What can hang from each mark:
j946: j274 j474 j940
j940: j274 j398 j743 j946
j474: j274 j398 j743
j398: j474 j940
j743: j274 j474 j940
j274: j474 j743 j940

Every row comes from one small tree of marks. The marks that hang from a mark follow it in brackets, in the order of their numbers. Every link used is in the known rows. Which tree was each row made from?
Known rows:
j940(j398 j946(j274(j474 j743))): [ 23.4  -6.8  28.7  26.2  10.4  -4.5  15.9 -16.0  32.9   3.5  21.2  -7.0
   3.2  20.7  -1.3  -0.7   4.2  -7.2   9.2  36.8   1.3   6.9  22.3]
j398(j940(j743(j274) j946(j474))): [ 29.1 -14.0  -1.0  -7.2   7.3  -4.2  53.8  -3.4  17.1  41.4  -1.6 -27.1
 -23.3   8.8  15.7 -10.4   4.0 -33.2  17.7  16.0  13.7 -30.2   4.0]
j940(j274 j743): [ 18.5 -15.3 -13.6  -2.4 -22.1   9.1  11.7  -5.2  16.4  21.1 -16.6  -7.1
 -27.8  -0.2  18.3 -27.2  14.8 -12.4  10.0  36.7   8.5 -19.4  -8.8]
j743(j274 j940(j398 j946(j474))): [ -3.8  -1.9  11.8  30.3  -4.7   2.5  56.9 -31.1  -7.3  31.0   0.6 -18.3
 -12.4  24.0  -3.7 -10.4  18.9 -16.4  30.5   2.6  -0.3   5.0  36.1]
j940(j398(j474)): [ 11.1  -8.6   5.7  22.4   1.0  -2.1  -8.4 -11.4   2.7  -8.0  -6.1   4.1
 -13.1  33.8   9.2 -15.1  10.7 -22.0  10.5  19.0  12.9  -5.1  15.5]
j743(j274(j940(j946))): [  3.0  -9.5   3.8  -5.7   2.0 -13.5  46.8 -12.5  12.9  30.9   9.7   0.1
 -26.1  12.2 -15.8   6.8   4.1  -9.6  11.9  -8.4   0.2   4.4  18.4]
j743(j274(j474)): [  8.5  15.5  -4.2  16.4  18.6 -13.2  27.8  -1.9 -10.1  28.1  15.7  -3.2
  -9.8  11.4 -18.2   4.7  -9.6  -6.0   0.5   1.7   0.6  -1.9  14.2]
j743(j274(j940(j946)) j474(j398)): [-10.2   7.8   9.8   3.9   3.3 -26.3  36.7 -14.3  13.6  51.4  -9.4 -22.9
 -26.6  30.6  -6.1  -3.0   1.3 -24.1  40.7  -5.7 -17.2   9.9  36.9]
j743(j274(j474 j940(j398 j946))): [ 14.3   1.9   4.3  12.2  11.7 -19.8  49.5 -18.3  19.2  30.9   6.2  -3.3
 -21.4  36.5 -15.8  -1.0   3.2 -11.4  16.6  10.1  -5.3   5.1  34.2]
j474(j398(j940)): [ 13.5  -2.1  18.7  10.0  14.3 -12.9  -3.3   7.9   8.7  19.8   0.1 -24.1
 -17.8   7.8  29.1 -15.4   2.8 -14.4  14.8   5.0 -13.9   5.7  17.8]
j946(j274 j940(j743(j474(j398)))): [  7.0  11.1  -8.3  12.2  -4.8   1.3 -13.9  11.7  28.9  44.3  12.4 -37.6
  10.5   2.7  -0.3 -20.2  -0.7 -22.5  27.2  15.4 -17.3  -2.4  -9.0]
j946(j474(j743) j940(j398)): [ -8.9  16.4 -11.9  30.1   3.0   0.5   0.4   5.5 -24.2  28.2 -36.1 -26.7
  20.7  27.2  21.7 -31.8  -6.9 -16.9  18.2  -8.5   0.8  -6.9  -1.6]
j398(j474(j743) j940): [ 35.6  -0.4  -3.3  -3.7  31.1 -14.1 -26.6  24.2 -17.4   8.9 -23.6  -5.2
 -10.5  32.2  35.5 -11.7 -18.4 -54.0  21.5  -8.3   9.9 -41.4   9.0]
j274(j474(j743(j940))): [ 17.9  32.9 -10.6   0.8  28.7   1.2 -25.3   9.6 -19.2   0.8 -25.5  -7.8
  23.9  31.2   9.2  -8.6 -20.3 -12.1  19.5  -0.7 -22.0 -14.3  16.2]
j474(j743): [  5.7   1.9  -4.2  -5.7  12.8   0.8 -31.6  15.3 -20.0  -4.8 -23.3   4.9
   2.8  13.5  21.0  -7.6 -11.2 -12.2  15.8 -14.4  -0.6 -10.6 -10.0]
j940(j274(j474) j743): [ 29.8   4.8 -18.2   0.5  -6.5   5.0  14.0  -4.7  16.6  23.7 -19.1 -11.5
 -17.1  12.3  10.8 -29.0   4.7 -12.0   8.1  47.8  -0.2 -23.1   1.1]
j940(j743(j274)): [ 14.2 -12.3 -14.1  -5.8  -1.3   5.1  14.6  -2.1  11.5  22.2   7.4  -3.2
 -23.8   1.4  -2.1  -6.4   6.3 -11.0   4.5  18.6  11.3 -13.8 -13.5]
j474(j743(j274)): [  2.9  -1.3  -3.9   4.2  14.7  -7.8 -11.1  13.0 -27.7  16.1  -8.2   6.2
 -13.0  12.1  11.6  -3.6 -10.9 -17.6  16.6 -21.8   6.6  -8.9  -6.6]
j398(j940(j274(j474) j743 j946)): [ 45.1 -12.7   1.2  -5.9  -0.7  -4.4  39.4  -4.9  31.2  32.6 -22.6 -22.2
 -29.7  12.1  25.1 -26.2   5.6 -28.5  22.1  41.1   7.6 -33.4  16.8]
j743(j274 j940): [ -4.7   5.7  -0.5  15.6   1.1  -2.5  23.1  -7.6 -15.0  26.5   9.8  -7.1
  -8.9   4.5  -9.1   2.9   4.1  -8.6  15.8 -14.1  -7.9   0.5  20.9]
j743(j474(j274) j940(j398 j946)): [-15.1  -0.3  10.9  17.7 -15.6   8.8   6.2 -25.4  17.2  22.9 -31.9 -27.5
  -9.7  37.4  21.2 -21.7   8.8 -21.0  55.4  -1.4  -9.3  -6.1  54.3]
j940(j274(j474) j743 j946): [ 36.6  -8.5  -4.5  -9.5  -8.1  15.0  36.4 -22.5  31.1  20.1 -27.1 -13.5
 -27.1  13.4   5.8 -31.9  15.1  -9.8  19.5  58.5   9.2 -19.4  13.3]
j274(j474(j398) j743): [ 13.8  28.5  13.6  16.6  41.3 -10.6 -10.5   8.0   6.9   8.6  -4.5 -16.7
  14.2  17.3  10.1   0.8 -24.3   6.9 -16.7  34.4 -16.4   6.6  25.4]

Which tree is each row?
[  9.7  -0.8   1.4   4.2  26.4   8.8 -23.8   7.1  -1.4   6.1  -3.6  -6.3
 -15.2  22.4  17.3  -6.7 -19.6 -22.4  -8.1   8.8  17.3 -20.3  24.4]
j398(j474(j274(j743)))
[  2.2  29.8  -0.1  26.4  22.1  -0.3 -15.3  22.5 -20.3  45.8   8.7 -45.8
  29.4  13.4  15.1 -26.5 -13.0 -27.2  24.3 -12.3 -25.9   5.9  -6.1]
j946(j274 j474(j398 j743) j940)
[ 35.5  -1.1  21.0   5.4  22.5 -16.2  21.3   9.7  27.5  21.4  17.7 -19.1
   2.1   3.9  10.9   7.0 -13.3 -23.3   6.8  15.1  -2.6 -19.0  18.9]
j398(j940(j946(j274(j474 j743))))
[  6.9   7.0 -22.7 -26.5  -6.8  -9.1   2.4   1.9  31.1  22.7 -22.3 -10.1
   0.9  28.4   3.7  -1.5  -5.2 -21.6  21.1  12.2 -18.7 -18.7   1.2]
j274(j940(j743(j474)))
[ 20.5   7.0  14.9  17.8  26.5 -16.2  37.7  -6.4   2.6  38.4  11.4 -20.5
 -25.5  16.4  -1.8  -7.7  -2.4 -14.1  15.2   9.1  -4.1   3.2  31.4]
j743(j274(j474(j398(j940(j946)))))
[ 30.3  21.8 -24.4 -24.8  16.5  -6.1   4.3   2.5  33.1  15.6 -11.6 -10.2
   9.0  36.2  -4.9  -3.5 -11.5 -11.5   6.5  29.6 -25.2 -16.9   9.2]
j274(j474 j940(j743))
[ 42.7 -10.3  19.3   1.8  28.3 -12.1  10.0   8.7  17.3  15.0  14.2 -12.8
 -10.9  15.7  12.6   3.1 -10.9 -48.2   9.9  17.2  13.4 -31.8  20.7]
j398(j474 j940(j946(j274(j743))))
[  7.8  -1.2  28.4   7.1  10.0  -4.5   8.5  -5.0  24.8  16.1  14.7 -18.5
   2.8   2.6  -0.4   5.5  -2.7 -11.6  17.4  19.2  -6.8   7.6  17.1]
j940(j946(j274(j743(j474(j398)))))
[ 22.5   2.2  -0.6  -1.6  13.5  10.3 -17.3  -2.9 -22.2   1.0 -38.1  -2.1
 -10.6  33.6  18.6 -22.4  -2.1 -38.4  32.8   5.1   5.1 -25.4  22.5]
j398(j474(j743(j940(j274 j946))))
[ 10.7   4.8  12.5   1.8   4.6   6.8  36.0 -10.9   7.0  17.1  24.0 -20.5
  12.7   2.4 -11.5   2.0   4.5 -16.0  14.2   7.3  -3.9  -0.3   4.1]
j940(j946(j274 j474))
[ -7.7   8.3   7.7  43.7  -3.2 -17.7  -6.8  11.7  21.5  36.6  14.2 -23.4
  21.2   6.6   2.7  -4.3 -11.8 -16.9   9.8   9.6  -4.9   0.8   6.1]
j946(j274(j743(j474)) j940(j398))
[ -3.7  10.3  14.8  -9.5  13.7 -21.5  14.9  -3.9  33.4  24.3 -29.4 -17.5
   1.6  27.8  10.5   7.7 -15.4 -10.4  13.8  17.4 -18.7   2.8  35.7]
j274(j743(j474(j398)) j940(j946))
[ 17.9  16.7   3.5  19.1  11.2  -7.3  -7.5   3.8 -14.2  22.9 -27.7 -14.3
 -13.0  22.3  24.8 -32.6  -2.8 -13.2  21.1  18.3 -13.4  -1.6  19.9]
j940(j274(j474(j398 j743)))
[ 21.8   8.9   4.6  -1.4   9.9 -12.0  28.8 -20.9  35.0   7.7 -15.2  -6.1
   0.1  48.3  -5.6  -7.7   3.0  -6.4  18.7  25.0 -17.3   3.4  37.8]
j274(j474 j940(j398 j946))
[ -3.7 -13.0   1.2   3.8  -3.7   1.4  -7.0  -3.3  24.4  19.8  -0.7 -10.6
 -23.5  31.0  22.5 -15.7   1.5  -9.2  13.7  -9.9  -6.9   2.6  29.7]
j474(j274(j940(j398)))
[  2.7   0.3 -19.1  -3.3  -6.4  -5.6  15.2  -1.9  11.0  35.0  -7.8 -11.7
 -16.9  11.8  -1.6  -5.1  -1.0 -23.7  20.6  15.5   6.3 -21.8  -8.0]
j940(j743(j274 j474))
[  8.8 -25.4   3.2   9.5 -19.3   0.0  38.1 -31.1  34.7  28.1 -16.2 -10.8
 -36.4  29.1   4.6 -18.8  23.2 -24.3  40.1  36.4  20.2 -10.6  11.3]
j940(j398 j743(j274 j474) j946)
[ 32.0  17.9  13.3   2.0  40.2 -10.1 -13.3   9.9  -1.2  13.3 -24.7 -23.2
  -2.5  33.6  29.1 -21.3 -14.1 -19.8  28.2  11.3 -17.6  -6.9  24.7]
j274(j474(j398(j940(j946)) j743))
[ 20.4  -1.4   4.4   9.6   3.4 -15.0  -5.1   3.0  23.2  13.8  34.3  -3.7
   3.6  29.8  -4.2   1.9   3.1 -32.7  16.4   5.0 -17.1  -1.3  10.3]
j946(j274(j940(j398(j474))))
[  7.4 -18.5  -8.2  -7.3  -6.3   9.0 -10.4  -3.4  37.6  20.6  -6.0 -13.4
 -28.1  33.7  27.1 -22.6   4.9 -12.9  17.1   8.0  -4.2  -7.6  18.8]
j474(j274(j940(j398 j743)))
[ -6.5   4.9 -14.9   5.1  -5.2  11.3 -13.5   3.7  22.6  40.4 -27.2 -37.8
  -8.8  11.6  17.1 -35.5  -3.1 -10.4  23.5  11.5  -3.6  -6.2   6.6]
j946(j940(j743(j474(j274 j398))))
[ 27.7 -16.0  -6.4  -3.0   4.7 -11.9  21.0  10.5  16.5  34.2   5.8 -14.6
 -27.7   3.0  19.7  -5.6   0.0 -29.1  11.0   9.1   9.7 -28.1  -4.3]
j398(j940(j743(j274)))
